What can hang from each mark
Z_433: Z_643 Z_744 Z_959
Z_672: Z_643
Z_883: Z_643 Z_959
Z_744: Z_179
Z_650: Z_643
Z_643: Z_26 Z_251 Z_650 Z_672 Z_847
Z_847: Z_643
Z_938: Z_643

Each row was made from one small tree. The marks that hang from a mark follow it in brackets, in the order of their numbers. Every link used is in the known rows. Write each row's tree.
Known rows
Z_883[Z_643[Z_672] Z_959]: [  2.0  -0.2   4.8   3.4   3.0 -12.2  -3.1 -10.2   1.5  -3.9   0.4  12.2
 -25.0   7.2   4.4   9.8  15.0 -14.1 -17.0  13.1  -2.9   1.4   9.1  -9.0]
Z_938[Z_643[Z_26 Z_251 Z_672 Z_847]]: [  2.5 -19.3  -1.0  13.5  -2.8   1.3   1.1  -7.2   3.8   1.7   7.1  15.3
 -16.3  -0.7   4.3  12.4  13.6 -20.2 -41.9  20.6   1.5   0.1  -3.1 -11.9]
Z_883[Z_959]: [  1.7   7.2   6.6   2.9   4.5  -5.3  -0.3  -8.2  -0.9  -1.3  -1.7   9.6
 -11.8   6.1   7.5   5.2   5.1 -10.2   1.0   2.4  -2.0   2.0   3.9  -3.6]
Z_650[Z_643[Z_26 Z_251]]: [  6.4  -9.5   4.2   4.1  -0.8   4.7  -3.4   3.0   1.3  -3.1   6.7  26.3
 -28.4  -1.5   4.5  13.6  -1.9 -15.8 -24.6  10.8   1.2   5.7  10.6  -3.3]
Z_433[Z_744 Z_959]: [ -6.2   7.8   8.2  -3.0   2.6  -7.4  -3.6  -3.2   2.2  -8.0  -5.3  38.9
 -20.2   6.2  15.8  -4.9 -12.5  12.9  -2.1  -6.9   1.8   2.0  -3.3  -4.7]
Z_650[Z_643[Z_251 Z_672 Z_847]]: [  4.5 -14.1  -4.3   9.1   0.1   2.5 -12.6  -2.8   6.2  -8.1   3.8   0.2
 -16.9   1.2   3.8  15.6  11.2 -16.7 -39.7  12.6  -0.5   0.2   0.8  -5.4]
Z_847[Z_643[Z_26 Z_251 Z_672]]: [  8.6  -7.7  -4.1  10.4  -5.0  10.4  -4.4  -6.5  -0.2  -2.2   6.2   6.3
 -22.6 -10.5 -14.2  13.2   2.6 -26.0 -34.6  18.4   1.6   8.5   8.0  -3.7]
Z_883[Z_643[Z_26 Z_672] Z_959]: [  3.7  -3.1   2.6   5.4   1.7 -10.0   1.4  -9.4  -2.1   0.9   1.6  32.7
 -29.0   3.6   7.9   9.0  12.7 -17.1 -22.0  20.5  -0.3   4.4  15.7 -11.1]
Z_433[Z_643]: [  3.3  -3.4   3.8   0.2  -1.6  -6.2  -5.0  11.3  -1.8  -9.2   1.6  -7.4
  -8.1   2.6  -6.2   2.9  -7.6  -6.6 -11.5  -2.8  -0.3   4.9  -7.3   0.6]
Z_672[Z_643]: [ -1.2  -6.0  -2.6  -3.8   1.7  -4.9  -3.7  10.4   3.8  -2.9   1.4  -9.3
  -5.9   1.6   0.8   7.0   6.1 -16.9 -10.1   4.7  -2.1  -3.0   4.7   3.2]
Z_883[Z_643[Z_26 Z_251 Z_672] Z_959]: [  5.8  -6.1   5.3  10.4   1.1  -5.4  -1.7 -17.1   0.7   1.2   5.3  29.3
 -38.4   2.0   3.5  15.8  15.5 -22.2 -29.1  26.4  -0.4   7.1  15.0 -11.2]
Z_744[Z_179]: [ 0.5  0.6 -6.5 -5.1  2.1 -6.9 -7.4 10.7  3.3  6.9 -0.6  7.0 -6.4 -2.5
  4.2  5.4 -0.1 12.7  3.6 10.7  1.8  1.6 -4.7  2.1]
Z_847[Z_643[Z_251 Z_650 Z_672]]: [  5.6  -6.7  -9.1  14.3   0.7   6.7  -5.3 -11.2  -2.8 -11.7   3.2   3.3
 -26.6  -4.2 -13.2  12.9   7.5 -34.7 -30.8   5.0   1.2   4.2   5.2  -2.9]
Z_938[Z_643[Z_26 Z_251 Z_650 Z_672]]: [  3.5 -17.8   0.0  18.1   0.6   2.5   8.5 -13.0  -1.7  -1.7   5.0  35.2
 -31.6  -0.6   6.1  12.4   8.4 -38.7 -33.6  12.5   3.3   0.8   3.4 -11.0]
Z_433[Z_643 Z_959]: [  0.3   3.1  16.3  -4.6   2.6  -7.4  -8.9  12.4  -5.8 -11.9  -3.4   8.6
 -17.6   7.7   1.2  -3.3 -16.6   7.8 -15.4   1.1   1.8   7.7 -12.4   0.1]
Z_883[Z_643 Z_959]: [ -0.3   4.1   6.3  -1.8   4.1 -15.1  -2.1  -2.6   0.0  -5.2   2.3  18.2
 -24.6  10.7   4.1   7.9  11.9  -3.1  -7.0   5.9  -2.7   1.5  10.2  -7.1]
Z_883[Z_643[Z_26 Z_650] Z_959]: [  0.0  -1.1  -1.8   5.0   7.0 -14.1   5.7  -6.5 -10.5  -4.2   2.0  56.9
 -36.6  10.1  12.3   6.4  10.9 -17.0 -13.9   7.8   1.6   2.8  21.8 -10.4]
Z_847[Z_643]: [  2.7   2.9  -2.7  -2.0  -1.9   1.1  -4.4   7.4  -1.2  -7.4   3.6  -5.1
  -9.7  -1.9 -13.8   5.3  -1.6  -6.8 -11.5  -2.3  -0.9   2.8   2.8   0.5]
Z_672[Z_643[Z_251 Z_650 Z_847]]: [ -2.7 -14.6 -15.4   7.6   6.1  -4.5  -6.9   0.1  -0.4  -9.1   3.4   3.4
 -14.0   5.8   3.2  11.9  18.1 -26.6 -29.0   7.3   0.5  -4.1   6.7  -0.3]
Z_938[Z_643[Z_251 Z_847]]: [ -1.1 -12.0   2.2   6.2  -0.5  -3.6  -2.0  -0.1   5.9  -3.8   7.7   2.0
 -11.7   6.4   0.3  11.1  13.1  -6.8 -26.8   6.1  -0.6  -2.8  -8.8  -7.9]
Z_650[Z_643[Z_26 Z_251 Z_847]]: [  3.8 -13.1  -4.2   4.6   0.0   1.8  -7.2   4.3   0.4  -4.5   7.1  26.7
 -20.5   1.6   7.4  12.8   4.7  -8.7 -34.6  13.5   1.9   3.2   9.2  -5.7]
Z_433[Z_643[Z_650] Z_744]: [ -1.8  -4.7  -6.6   6.4   1.5 -13.0  -1.2   2.5  -2.4 -17.9  -0.4  36.0
 -27.1   6.6   7.5   3.3  -9.4 -19.2 -11.6 -20.4   0.9   2.1   0.0  -4.9]
Z_883[Z_643[Z_251]]: [  0.1  -5.7   1.3   0.8  -0.9  -5.3  -5.2  -2.1   3.5  -3.8   7.7   3.6
 -22.0   3.2  -8.3   9.3   9.8   2.2 -14.4   9.9  -0.8   2.3   5.2  -3.9]

Write each row's tree
[ -2.1 -11.0 -15.4  13.9   5.8   0.3  -4.4 -12.3  -4.4  -7.4   2.4  16.0
 -11.5   5.7   3.1   6.4  14.8 -12.4 -24.2   3.2   3.1  -1.5   2.2  -4.2] | Z_643[Z_251 Z_650 Z_847]
[ -3.0   4.3  12.2  -3.0   1.3 -13.3  -8.5   8.4   0.5 -16.3  -3.9  33.4
 -27.9   8.6   9.6  -2.2 -20.6   6.8 -13.0 -10.1   1.4   7.2 -10.4  -4.1] | Z_433[Z_643 Z_744 Z_959]
[  3.4 -11.4  -7.8  20.4   3.2   6.9  -0.8 -23.8  -1.7  -5.5  -0.4   8.2
 -21.7  -3.0   0.2   9.4  10.5 -34.7 -23.6   9.2   2.8   1.4   3.1  -4.3] | Z_643[Z_251 Z_650 Z_672]
[  6.4  -4.9  -5.4   5.0  -4.2   5.7  -0.9   0.6  -3.3  -1.6   3.0  10.1
 -13.8  -9.2  -9.9   6.2  -0.2 -21.5 -27.2  12.4   1.4   5.6   8.7  -3.7] | Z_847[Z_643[Z_26 Z_672]]
[  3.1 -16.9 -13.4  13.4   1.0  -5.1  -2.0   1.9 -10.4  -9.1  -0.4  24.0
 -12.9   1.7   6.1   2.0   2.4 -26.0 -38.1   7.5   4.4   3.2   1.5  -7.2] | Z_433[Z_643[Z_26 Z_650 Z_672 Z_847]]
[  8.4 -13.5   1.8  10.0  -2.2   7.3  -4.3  -4.5   3.0  -1.6   4.8  21.2
 -28.7  -5.2   5.7  15.7   1.7 -25.8 -34.9  17.6   1.3   5.5   9.5  -5.6] | Z_650[Z_643[Z_26 Z_251 Z_672]]
[  1.4   0.8   4.6  -0.4   2.8 -12.6   2.5  -2.4  -4.3  -0.2   3.7  38.5
 -28.4   7.4   7.7   7.2   9.4  -6.1 -11.8  13.2  -0.3   4.4  16.9  -9.3] | Z_883[Z_643[Z_26] Z_959]
[ -1.2 -17.3  -5.9  12.9   2.8  -2.5   5.9  -3.8  -4.4  -4.2   7.2  39.3
 -23.6   6.5   8.2   9.6  12.6 -21.3 -34.4   7.9   3.6  -1.5   2.5 -11.2] | Z_938[Z_643[Z_26 Z_251 Z_650 Z_847]]
[  2.7 -11.7  -2.7   2.6  -0.4   1.5  -2.1   3.2   2.7   1.8   6.3   6.7
 -18.3  -3.5   0.0  12.9   6.6 -25.6 -22.2  18.7   0.4   2.7  10.8   1.0] | Z_672[Z_643[Z_26 Z_251]]
[  7.1  -9.8 -10.9  15.5  -0.7   9.1  -0.8 -11.2  -6.7  -6.5   4.6  22.1
 -31.1  -7.1  -9.0  11.4   4.6 -38.1 -36.2  12.4   3.5   6.9  12.2  -4.9] | Z_847[Z_643[Z_26 Z_251 Z_650 Z_672]]
[ -1.3 -17.9 -16.2   8.9   4.7  -2.1  -2.5   0.5  -3.8  -4.3   4.8  24.0
 -18.3   2.5   7.1  11.3  15.6 -29.7 -34.1  15.0   2.9  -1.4  13.5  -2.5] | Z_672[Z_643[Z_26 Z_251 Z_650 Z_847]]
[  2.3 -11.7  -6.3   3.7   0.9  -1.7  -9.3   4.2   2.8  -7.8   0.5   2.8
  -8.2   2.8   8.7   9.0   8.2 -11.9 -32.6   6.4  -0.6  -2.8   2.1  -5.6] | Z_650[Z_643[Z_672 Z_847]]
[ -1.5  -7.2   0.3   6.7   6.5  -9.1 -10.2   2.7 -10.7 -16.5  -6.9  20.2
 -17.9  10.1   8.9  -3.3  -4.0  -7.3 -36.2   4.0   4.3   3.7 -11.0  -5.1] | Z_433[Z_643[Z_650 Z_672 Z_847] Z_959]
[  6.0 -17.4  -5.7  10.7  -1.3   4.4  -8.0  -2.5   2.1  -3.4   5.3  20.3
 -20.3  -2.2   7.9  14.8   8.8 -20.0 -44.4  19.7   2.0   3.0   7.8  -7.6] | Z_650[Z_643[Z_26 Z_251 Z_672 Z_847]]
[  7.6 -10.7   4.0  11.0  -3.3   0.5  -9.1  -3.6   2.7  -8.2   2.9 -17.4
 -18.0  -2.9 -10.3  11.1  -1.2 -23.0 -28.5  10.2  -0.2   7.4  -9.2  -1.2] | Z_433[Z_643[Z_251 Z_672]]
[ -1.3  -9.2  -9.0   6.2   3.0  -8.5   0.4  -5.9  -3.8  -7.6   0.8  19.4
 -21.3   3.8   1.6   3.5  12.9 -15.8 -19.4   4.6   1.2  -2.3   9.6  -6.9] | Z_883[Z_643[Z_650 Z_672]]
[ -2.7 -14.1  -4.4  11.3   4.2  -4.6   1.3  -4.3  -0.5  -8.6   6.2  17.9
 -19.7   9.4   4.2  10.4  14.6 -17.3 -28.1   0.5   1.3  -4.5  -4.3  -9.2] | Z_938[Z_643[Z_251 Z_650 Z_847]]
[ -3.3 -14.7  -7.3   7.9   3.3  -7.0   9.0   3.2  -7.2  -3.8   4.0  43.6
 -14.6   7.6  13.6   2.9   9.3 -15.8 -26.2   1.8   3.5  -4.6   3.5 -11.3] | Z_938[Z_643[Z_26 Z_650 Z_847]]
[  2.7  -2.7 -10.7   4.5   1.4   2.0   3.4   3.7 -11.4  -7.3   3.2  33.7
 -21.2  -2.2  -4.6   3.6  -1.9 -21.9 -18.6  -0.8   3.4   4.2  14.4  -3.0] | Z_847[Z_643[Z_26 Z_650]]
[ -3.0 -11.2 -19.2   9.1   4.9  -2.3   5.2  -2.4 -13.1  -1.3   0.0  47.1
  -4.9   3.1  14.3  -3.4   8.0 -10.1 -20.9   4.5   5.9  -1.5  12.3  -7.0] | Z_643[Z_26 Z_650 Z_847]
[  0.5 -16.4 -17.7  20.8   4.0   3.3  -5.3 -21.6  -2.4  -7.0   0.0   8.0
 -11.6   1.0   3.4   8.6  19.2 -25.8 -36.1  11.9   3.2  -2.0   1.2  -6.7] | Z_643[Z_251 Z_650 Z_672 Z_847]
[  6.8  -4.6  -2.8   9.1  -3.6   7.5  -8.5  -7.3   3.5  -7.5   4.9 -14.3
 -18.4  -7.0 -18.0  13.7   4.6 -24.1 -29.1  11.2  -0.7   5.5   0.7  -1.7] | Z_847[Z_643[Z_251 Z_672]]
[ -0.6 -11.0  -7.4   7.0   5.3  -2.0  -3.1  -1.6   0.3  -7.6   3.2   4.7
 -22.9   2.9   0.8  12.6  11.5 -33.5 -18.9   5.2   0.3  -1.7   8.6   1.9] | Z_672[Z_643[Z_251 Z_650]]
[  5.4 -15.5  -9.3  22.0   1.4  10.1   5.1 -23.0  -6.8   0.6   1.1  35.0
 -26.9  -7.1   5.3   8.5   7.3 -38.4 -29.5  18.9   5.6   4.8  11.7  -6.8] | Z_643[Z_26 Z_251 Z_650 Z_672]
[  4.2 -17.8 -11.2  16.1  -2.9   8.1  -4.3 -15.7   0.7   4.8   3.8  12.0
  -7.0  -7.3   2.7   8.7  13.7 -15.8 -40.0  28.3   3.6   3.8   3.7  -7.8] | Z_643[Z_26 Z_251 Z_672 Z_847]
[ -0.5   1.6   8.6  -1.8   2.6 -14.0 -18.0   9.3   5.9 -11.9  -1.0  35.0
 -41.4   5.2   8.0   8.7 -17.3  11.0 -17.7   5.5   2.8  11.3 -15.3  -2.5] | Z_433[Z_643[Z_251] Z_744[Z_179] Z_959]
[ -5.3   0.4   4.4  -2.5   2.3 -15.7 -12.2   9.7  -0.3 -17.5  -3.4  32.5
 -20.2  11.7  11.9  -3.3 -13.3  13.1 -23.2  -7.6   1.7   4.4 -11.9  -6.2] | Z_433[Z_643[Z_847] Z_744 Z_959]
[ -2.1 -12.9 -16.0  13.2   1.0 -13.0  -5.9  -3.1  -1.1 -18.6  -2.1  29.0
 -19.6   5.6  10.4   4.2   1.7 -24.3 -31.1 -10.4   1.7  -0.2  -3.1  -9.1] | Z_433[Z_643[Z_650 Z_672 Z_847] Z_744]
[  3.4  -1.9   6.0   5.0   1.9  -8.1  -0.9 -10.2  -0.8  -0.2   7.3  33.9
 -37.7   5.8   3.5  14.1  12.3 -11.0 -19.4  20.1  -0.4   7.3  15.9  -9.2] | Z_883[Z_643[Z_26 Z_251] Z_959]
[  2.8 -11.8 -11.3  15.5   2.4   4.3   8.7 -13.3 -10.2   1.2  -2.9  39.8
 -14.8  -5.5  11.5   0.2   3.6 -31.7 -20.7  10.6   5.5   1.5  12.5  -6.8] | Z_643[Z_26 Z_650 Z_672]
[ -1.6   2.2  -0.1   3.3   8.5 -16.3   1.2  -7.1  -6.6  -9.5   0.7  35.5
 -32.6  13.7   8.2   7.3  13.8 -13.6  -8.2   0.3  -0.8   0.1  14.8  -8.4] | Z_883[Z_643[Z_650] Z_959]
[  2.4 -13.7  -9.6  14.1  -1.3   4.9 -10.0 -16.2   5.6  -0.7   2.2 -12.8
  -2.2  -2.7  -2.5   9.5  16.5 -12.2 -33.9  18.9   0.6   0.1  -4.9  -5.2] | Z_643[Z_251 Z_672 Z_847]
[ -0.3 -14.8 -17.0  15.9   4.0   3.5   1.4 -12.0  -9.2  -0.9   4.0  40.4
 -16.2   1.2   8.1   5.2  11.9 -16.3 -30.0  12.8   6.3   2.0  11.0  -7.1] | Z_643[Z_26 Z_251 Z_650 Z_847]
[  3.8 -14.8  -7.3   5.3  -0.6   0.2  -5.0   4.8  -1.0  -4.1   1.8  24.0
 -11.8  -0.7  12.5   8.1   5.5 -14.5 -37.4  14.1   1.8   0.1   8.9  -7.8] | Z_650[Z_643[Z_26 Z_672 Z_847]]
[  0.1 -15.7  -9.8   3.5   0.3  -1.0  -5.9   5.1   2.8   0.0   6.6   6.2
 -10.9  -0.4   2.4  12.0  13.1 -18.6 -32.8  20.5   0.8   0.3   9.2  -1.2] | Z_672[Z_643[Z_26 Z_251 Z_847]]
[ -2.7   4.3   6.9  -7.2   3.1 -19.0 -14.4  16.7   2.6 -11.5  -4.3  38.8
 -33.4   6.6  12.8   2.0 -20.5  16.7  -8.9  -1.4   2.6   8.4 -13.9  -2.2] | Z_433[Z_643 Z_744[Z_179] Z_959]
[ -1.3 -12.8  -8.4   2.0   1.6  -3.6 -10.6   4.5   6.2  -4.3   5.1 -14.3
  -6.7   3.3  -1.5  13.1  16.1 -15.5 -27.5  13.1  -1.4  -2.6   2.2   1.0] | Z_672[Z_643[Z_251 Z_847]]
[  3.3  -3.8 -10.7   8.9   1.3   2.2  -2.1  -4.1  -5.8 -11.3  -0.1   7.2
 -17.9  -2.7  -8.9   6.1   3.9 -29.3 -23.7  -1.2   1.3   1.3   6.3  -2.9] | Z_847[Z_643[Z_650 Z_672]]
